Known rows, with every step that occurs
ruma, robamin, fated, gupa: [-17  12  -4 -25   0   1 -19  29  20  44 -10  -4  -9 -15   3   5 -25   5
  29]
fated, zafa, ruma, gupa: [  7   3  -4 -60  11   1 -17  36  29  14 -15 -24   3  -5  -6  15  23  -2
  14]
robamin, fated, memag: [ -2  20  -7 -17  -7  -4 -13  16  16  33 -12 -10  -2 -16  17  11 -38   4
   4]
robamin, fated, gupa, ruma: [-21  11   9 -17 -10   5 -14  31  19  44 -41   2  -7 -12  19   8 -50  -1
   7]
nopag, fated, zafa, ruma, robamin: [ 25   3   1 -56  11 -13  -5  11  38  24 -13 -19  -8 -17  -7   1  36   6
  28]
nopag, fated: [ 16  -8   5 -11  -3  -4  11   0   0  -5  -3   6 -11 -16  -1  -6   7   3
   7]
robamin, fated: [  1   4  -5 -20   1  -6  -8   1  12  18  -7  -7   3 -21   9   1 -26   1
   7]
robamin, ruma, gupa: [ -5  -8   8 -44  -5  20 -12   9   5  22 -17   1   5 -28  -8   8   2  -7
  11]
ruma, memag: [  7   5  -3 -10   3   7 -12  14   9  14 -10  -7  -4  -1 -26   3   9  -7
   8]
gupa, ruma, robamin, fated: [ -5  14  17 -31  -5   3 -14   6  33  57 -35 -17  -7 -18  -3   2 -20  -4
  29]
gupa, ruma: [ -5   5  17  -2  -8   5   1   3  10  19 -29  -2  -3   3   2   2  -8  -5
   0]
memag, fated, gupa: [-22   4  -8  -4   0   0 -16  36  20  21 -16   4 -11  -4  11   4 -32   6
   2]
gupa, ruma, memag, fated, zafa: [  7  13   4 -18  -3  -2 -30  40  57  52 -56 -19 -15  -5 -13  10  -5  -1
   4]
zafa, ruma, robamin, fated: [  0  14   0 -66  14  -2 -18  -1  34  41 -13 -30   7 -26  -5   3  -8  -5
  33]
gupa, ruma, robamin: [ -6  10  21 -11  -5   7  -5   6  21  38 -27  -8  -9   3 -12   1   6  -5
  21]
gidup, fated, gupa: [-17  10  -4 -19   2  -1   2  32   6   4   6  36 -14  -2   8  -1 -14   1
  10]
zafa, fated, gupa, ruma: [-17  28   3 -19   5   8  -7  30  31  21 -34   5 -17   6  15  13 -29  -8
  10]
gidup, ruma: [  2  -9   8 -40  -6   5   9   4   4  11   5   1  11 -11   2 -10  -1  -5
   0]
memag, fated, zafa, ruma, robamin: [  4  12  -6 -52  14 -13 -27  20  61  43 -21 -32  -2 -12  -3   7  13   6
  22]

Rows
[  1   3  -7 -69  13  -2 -27  45  53  28 -25 -30  -1 -16  -2  14   7   1
  15]
memag, fated, zafa, ruma, gupa
[-14  13  10  -8  -7  17 -19  44  17  39 -45   2 -13   8 -16   9 -15  -9
   9]
fated, gupa, ruma, memag
[ 11   4  -8 -35   0   1 -36  16  50  51 -43 -10   0 -33 -10  10  -4   2
   0]
robamin, ruma, memag, fated, zafa
[  2  37 -13 -18   8  -1  -6  15  27  10  -5  -7 -14   1  14  16 -16  -3
   7]
zafa, fated, memag
[ -3  11  11 -19  -3  10 -24  27  42  47 -51 -15 -12  -9 -20   3 -16 -10
   9]
gupa, ruma, memag, fated
[  1   9  -6 -55  17   4 -28  19  41  31 -29 -28   1 -17 -21   5  -4 -11
  13]
zafa, ruma, memag, fated
[-10  34   0 -29   9  16 -21  44  41  35 -45  -2 -21   4 -10  15 -19 -15
  18]
zafa, fated, gupa, ruma, memag
[-18  16  -5 -63  11   2 -24  25  31  48 -17 -19   2 -21   3   8 -22  -1
  33]
zafa, ruma, robamin, fated, gupa
[  0   2  -1 -37   0  12 -31   5  33  44 -37  -7   2 -36 -16   4 -15  -7
   5]
robamin, ruma, memag, fated
[ -1 -13  11 -67  -5  18   3  31   7  16   3  -5   5 -14 -11  -4   8 -10
  16]
gidup, ruma, gupa
[-15  20  10 -31  -2  12 -11  50  26  38 -35  27 -21  -1 -16   4 -14 -12
  18]
gidup, fated, gupa, ruma, memag
[-28  13  13 -15  -5   8 -20  42  42  59 -43  -5 -19  -2  -1   4 -25   1
  24]
memag, fated, gupa, ruma, robamin
[ 13   7 -13 -16   5  -8 -30  35  48  33 -27 -16 -12  -7 -15   8   3   4
   4]
ruma, memag, fated, zafa
[ -8  31  13 -29 -13   4 -18  22  37  72 -39 -18 -12 -14   6  12 -31  -2
  26]
gupa, ruma, robamin, fated, memag
[  7   7  -7 -81  11  -3 -25  37  42  31 -21 -31   6 -26   3  16  -2  -1
  20]
robamin, fated, zafa, ruma, gupa
[ 10  10 -10 -54  10 -16 -20   9  38  28 -19 -26  12 -23  16  10 -12   4
   5]
robamin, fated, zafa, ruma
[-15  18   6 -27  -6  12 -27  44  29  58 -52  -5 -11 -13  -7  10 -40  -8
  15]
robamin, fated, gupa, ruma, memag
[-27   7   9  -5  -8   6 -15  39  30  39 -47   1 -13  -1  14   6 -40   1
   1]
memag, fated, gupa, ruma
[ -3  30  -4 -64   6  -2 -22  15  38  56 -17 -31   2 -22   4  13 -19  -2
  31]
zafa, ruma, robamin, fated, memag
[-23  13  17  -7  -7  12 -11  33  19  46 -32   2 -15  10  -5   6  -9  -2
  23]
fated, gupa, ruma, robamin
[ 16  18 -11 -69  18  -9 -16  28  44  20 -13   0  -3 -11 -18   6  24  -7
  17]
gidup, fated, zafa, ruma, memag
